Each row comes from the steps of one walk. Every step used is in the known rows, and no mark comes twice. Write the walk behind each row, first mark first.
In the rows, zero is written as 128.
Known rows
q f m b: [126 100 179 120 140 120 120 137 124 129 132 131 143 148 127 109 127 116
 131 120 112 100 143 151 115 131 136 132  90 119 125 132 136 103 127 218]
y c n u b: [129 111 130 115 132 167 162 139 141 154 133 130 117 122 152 123 114 131
  96 158 142 136 101 112 104 123 136 169 146 110  85 108 136 152 119  80]
n c: [148 150 131 132 114 137 126 106 173 134 125 139 112 112 133  96 121 147
 142 127 103 129 106 148 149 117 129 107 127 122 118 146 129 132 136  89]
u b r n c: [182 150 117 119 107 136 128 132 140 156 107 123 129 128 149 133 128  89
 169 127 101 119 155  93 142 121 138 129 114 129 139 130 132 132 118   7]
c g q f m: [ 98 107 117 152 147 120 149 123  93  98 118 150 155 124 140 148 122 125
 111 127 142 120 103 126 156 136 135 144 107 132 178 138 128 121 140 181]
r n: [113 175 132 132 114 135 115 118 108 131 120 104 140 124 107 121 150 119
 135 120 128 122 114  94 134 125 134 154 112 135 132  80 125 139 135 120]
q g c: [109 136 112 138 137 102 120 137 139 129 130 166 154 120 148 108 124 136
 124 121 138 137 178 159  96 128 151 117 124 144 117 124 133 112 159 139]
f m b r n c: [128 136 152 106  99  89 118 113 124 124 142 111 127 152 109 137 139 125
 171 136 107 124 123 135 130 130 122 148 153 101 142 128 134 121 134 192]
f m b: [125 126 166 105 134  98 118 101 102 110 146 127 129 145 119 128 131 125
 143 131 128 111 146 144 130 129 119 144 154 112 126 130 131 124 131 232]
r n u b: [148 156 105 141 112 159 115 120 138 139 144 115 142 132 122 138 134  92
 139 106 138 139 140  95 122 116 135 130 136 142 124  90 121 148 127  72]
u b c: [184 116 142 115 145 143 131 127 132 139 109 130 120 129 155 130 116 103
 150 121 133 120 176 101 142 122 135 125 125 140 130 145 124 132 117  41]
m b r n c y: [102 142 115 109  87 147 125 129 134 146 138 101 109 147 109 126 139 123
 150 142 101 131 105 112 132 129 134 145 156 107 100 128 123 118 126  69]
g c: [182 160 134 105 125 121 101 109  97 128 118 166 161 130 139 111 123 150
 125 123 129 130 129 113 111 123 135 142 126 128  98 125 133 117 142 117]
y c n r: [119 130 127 106 124 142 165 144 144 145 116 120 113 113 136 110 122 152
 101 159 116 124  84  98 108 126 144 190 122  99  89 108 136 148 127 108]
w m b r n: [100 148 141 120  91 155 140  95 130 145 136 108 105 128 103 136 135 128
 148 118 102 114 122 109 181 134 116 162 167 126 132 132 132 104 115 150]
m b c g q w: [ 93  99 128 125 138 139 137 133 133 116 139 111 104 145 110 143 129 133
 135 118 146 137 126 119 143 133 133 119 162 123 115 156 115 124 133 108]
m b u: [116 124 124 117 149 154 119 104 113 125 171 143 115 134 117 126 125 128
 123 113 139 106 145 119 136 127 123 120 173 120 134 140 118 121 124 131]
u b m w: [137 117 157 121 149 153 120 131 123 148 119 146 125 102 165 113 118  90
 148 103 141  97 184 108 146 126 130  86 122 144 119 139 127 111 112 116]
c g q w: [100 133 102 156 145 123 147 118 101  91 118 142 137 109 135 152 134 131
 111 131 151 138 121 134 163 135 128 111 130 143 174 143 125 139 138 136]
q w: [149 164 150 135 136 117 116 124 135 109 123 117 112 111 122 115 151 133
 129 132 127 139 178 168 124 129 121  64 125 148 144 136 134 142 125 130]
y c: [117 137 153 117 133 128 158 118  97 138 116 148 123 121 151  93 118 153
 111 147 133 127 110 121 107 123 133 173 129 114 122 118 140 139 126 119]
f m w: [148 132 176 130 122  93 105 104  92 121 130 117 138 125 144 119 137 134
 156 152 141 132 132 136 126 130 122 100 132 122 129 131 132 121 137 243]
f q: [146 161 100 121 154  76 102 105 105 102 111 108 118 118 113  96 101 123
 128 121 128 103 129 125 112 124 108 123 113 153 100 135 120 126 119 160]
g q w: [148 158  87 129 141  80 117 125 123 104 111  87 132 104 122 155 145 148
 139 122 143 127 168 153 152 128 140  86 139 180 137 158 129 122 120 152]
w m b r n c g: [ 82 137 139 132  86 163 151  97 146 146 139 119 103 126 107 140 130 132
 146 123 101 126 102 115 191 135 116 159 164 116 139 136 132 110 123 135]
q g c f m b u: [ 95  93 118 141 148 105 115 153 137 132 156 180 158 138 143 129 128 142
 111 114 146 138 169 174  89 130 138 110 120 127 137 122 129 113 153 174]
y c f m b u: [102  81 164 121 147 130 152 142  94 142 145 167 131 142 147 116 124 160
  93 138 142 127  97 143  99 125 114 162 116  94 148 112 136 142 118 169]
c n u b: [166 123 104 121 134 197 129 132 170 138 147 115 116 118 132 144 122  93
 104 138 135 122 115 108 129 123 129 125 153 123  80 112 119 148 121  71]
y c b m: [ 68 108 151 120 142 142 163 134 114 128 120 165 118 129 136 107 116 135
  95 140 131 133 108 122 108 133 135 163 148 102 136 124 132 140 117 115]
u b r: [200 144 121 113 127 138 131 123 117 144 108 143 127 126 160 125 118  86
 159 126 104 105 171  98 137 123 131 125 122 131 144 146 130 126 114  25]
q w m b c n: [108 131 162 128 119 143 132 126 167 130 133  82  87 114  99 150 154 142
 131 138 126 145 163 163 160 138 117  87 159 143 120 142 135 129 114 152]
y c n: [103 123 150 108 133 151 162 137 120 148 116 120 116 115 141 111 125 149
  94 168 135 124  82 110 112 128 134 186 128 103  92 101 139 147 124 113]

Write each row's walk
[184 152 108  94 114 135 108 136 144 134 117 136 151 123 122 128 127 149
 115 134 112 126 104  92 111 127 144 159 118 113  65 114 129 127 143 106] -> g c n r
[112 131 103 151 119 133 145 110 159 117 120 146 125 109 139 127 118 150
 130 129 122 138  85 140 170 123 134 117 129 125 142 154 126 134 143  94] -> n c g q
[107  96 106 152 169 116 113 157 130 120 125 152 125 130 129  98 115 126
  89 100 132 106 116 159  97 124 105  97  65 135 115 118 113 131 123 150] -> c f q g
[129  91 182 118 137 118 122 142 131 128 130 123 138 154 123 114 127 121
 140 121 114 109 138 146 112 132 137 135  95 117 132 137 133 102 129 208] -> q f m b c
[118 155  84 130 102  85 126 126 157 126 117  60 120 110 103 176 151 153
 162 122 124 138 152 150 178 131 140  99 156 174 134 160 134 111 116 140] -> g q w m b r n c
[125 107 169 122 112 114 119 147 146 140 129 115 141 153 116 117 135 119
 152 125  96 113 122 144 116 131 141 137  87 111 134 129 138 103 130 185] -> q f m b r n c
[120 130 148 132 114 152 131 125 179 128 147  86  87 118 100 153 149 137
 132 131 130 155 162 165 152 135 115  77 175 144 121 146 131 132 115 146] -> q w m b c n u
[ 82 103 133 137 142 127 176 135  91 129 111 155 140 121 158 120 113 151
  97 146 146 132  88 117 124 130 143 181 112 117 146 127 139 134 132 131] -> y c g q f
[ 68  89 143 130 141 114 175 134  91 129 122 147 141 132 153 129 113 150
 103 150 148 135  94 125 123 132 142 186 123 109 139 130 141 133 132 167] -> y c g q f m b
[153 149 107 139 110 158 115 127 143 141 143 109 136 138 117 143 134  97
 148 108 141 147 136  92 120 118 137 132 142 142 130  95 118 145 129  64] -> r n u b c
[136 140 107 150 111 166 125 127 138 134 144 121 138 138 121 146 131  94
 140 110 145 153 124  90 125 121 134 138 141 134 145  93 118 150 135  62] -> r n u b c g
[105 133  78 136 158  56 102 135 133 107 117 126 138 128 120 109  98 124
 116 126 137 134 158 148  82 130 132 112 117 155  86 138 121 121 136 149] -> f q g c b
[106 129  71 138 161  56 100 132 132 105 128 132 140 126 121 120  98 129
 116 127 143 135 164 152  83 131 128 105 126 156 113 141 121 121 136 154] -> f q g c b u
[141 101 188 137 133 118 111 139 116 135 121 124 148 135 144 104 132 123
 141 136 121 114 132 146 112 131 138 100  75 125 127 134 136 102 131 226] -> q f m w
[157 182 109 125  74 122 123 127 137 140 117 112 122 133 112 118 143 122
 178 132  84 130  91  99 131 127 130 142 127 112 166 119 128 124 135  52] -> b r n c
[118 113 125 144 125 125 151 124 126 104 116 116 115 124 119 159 130 149
 140 129 147 153 112 120 165 139 125 132 154 140 189 154 121 125 135 126] -> b c g q w m
[175 183  93 130  79 137 119 123 123 130 136 122 128 140 110 124 138 103
 170 121  99 134 100  90 112 126 125 140 150 118 175 114 122 125 133  63] -> b r n u
[143  98 161 134 148 135 118 135 101 116 134 169 140 143 133 118 137 133
 100 113 124 108 102 154 121 124  99 122  83 105 157 109 123 137 123 193] -> c f m
[ 80 117 101 156 141 134 151 110 108  98 140 141 131 110 127 172 133 138
 110 128 155 139 127 136 180 139 123 114 157 143 188 150 127 131 131 157] -> c g q w m b u
[ 96 100 123 159 142 124 141 127  93 107 117 141 155 119 148 145 124 127
 117 133 150 128  97 121 156 136 137 123 103 132 160 143 125 117 143 183] -> c g q f m w
[175 125 120 116 145 114  91 139  99 127 117 167 160 140 132 108 114 152
  99 108 132 123 105 126  92 122 115 125  81 127  83 122 124 121 129 126] -> g c f q
[166 139 119 129 110 144 136 132 134 151 108 136 132 128 152 137 125  87
 162 129 105 125 144  91 148 124 134 134 111 122 151 129 131 137 123   4] -> u b r n c g
[129 121 156 108 140  98 116  96  98 106 163 135 134 143 118 144 131 131
 142 134 137 113 153 145 131 131 113 138 171 113 166 132 131 125 129 238] -> f m b u
[178 132 107 124 119 124 119 146 140 154 105 120 128 133 143 131 121  91
 158 119 102 114 143 100 131 120 126 121  90 132 128 129 127 134 111  15] -> u b r n c f q
[117  99 128 143 157 126 110 147 134 123 128 127 109 130 111 115 126 135
  91 102 127 113 119 164 121 126  91  82  81 136 103 130 118 133 105 156] -> c f q w m b
[ 90 131  96 145 122 107 121 153 147 129 126 155 155 138 132 128 131 121
 126 131 126 158 159 141  90 135 159 123 129 129 126 121 127 121 156  92] -> q g c b r n
[114 109 120 142 138 121 109 157 132 131 126 112 112 138 101 124 134 129
 108 106 118 119 107 149 117 129  93  93  78 131 118 121 119 132 106 138] -> c f q w m b r n
[126 115 121 141 133 122 144 132 120  99 115 123 117 128 122 151 129 144
 140 128 151 153 112 116 148 136 130 123 147 136 184 152 118 131 140 108] -> b c g q w
[ 99  84 170 119 144 131 154 144  98 144 132 160 128 144 148 107 123 156
  94 138 135 124  93 141  98 124 118 167 105  92 122 111 136 142 119 163] -> y c f m b
[178 128  96 118 123 189 131 136 168 141 145 115 114 122 132 147 123  89
 117 141 124 122 109 103 127 126 126 127 157 117  93 117 120 142 121  52] -> c n u b r
[150 128 118 142 111 148 113 137 139 140 147 117 142 147 117 151 137 100
 142 105 142 148 126 105 116 119 128 133 127 132 143  89 119 148 127  97] -> r n u b c f m
[118 135 147 125 111 136 135 131 183 128 132  81  86 112  95 148 152 145
 135 133 113 144 163 155 158 136 122  89 154 140 119 146 132 131 117 150] -> q w m b c n r
[153 151 127  97 107 132 105 113  83 128 114 152 162 126 147 128 130 164
  99 170 131 158 128 137 110 128 134 154 137 133  92 117 134 119 133 119] -> g c y
[115 144  82 130 154  49 101 130 129 110 116 126 138 119 127 102  98 131
 126 120 139 124 163 151  83 127 128 115 111 162  89 135 125 114 140 170] -> f q g c
[112 119 166 136 125 143 130 130 159 129 135 103  92 122 106 140 153 145
 126 120 126 145 164 174 155 134 110  74 141 142 136 146 132 128 112 152] -> q w m b c f
[152 135 102 124 128 192 127 127 164 127 152 115 113 118 117 135 127 109
  99 139 133 123  90 113 124 126 124 130 159 117  87 107 117 144 129 104] -> c n u
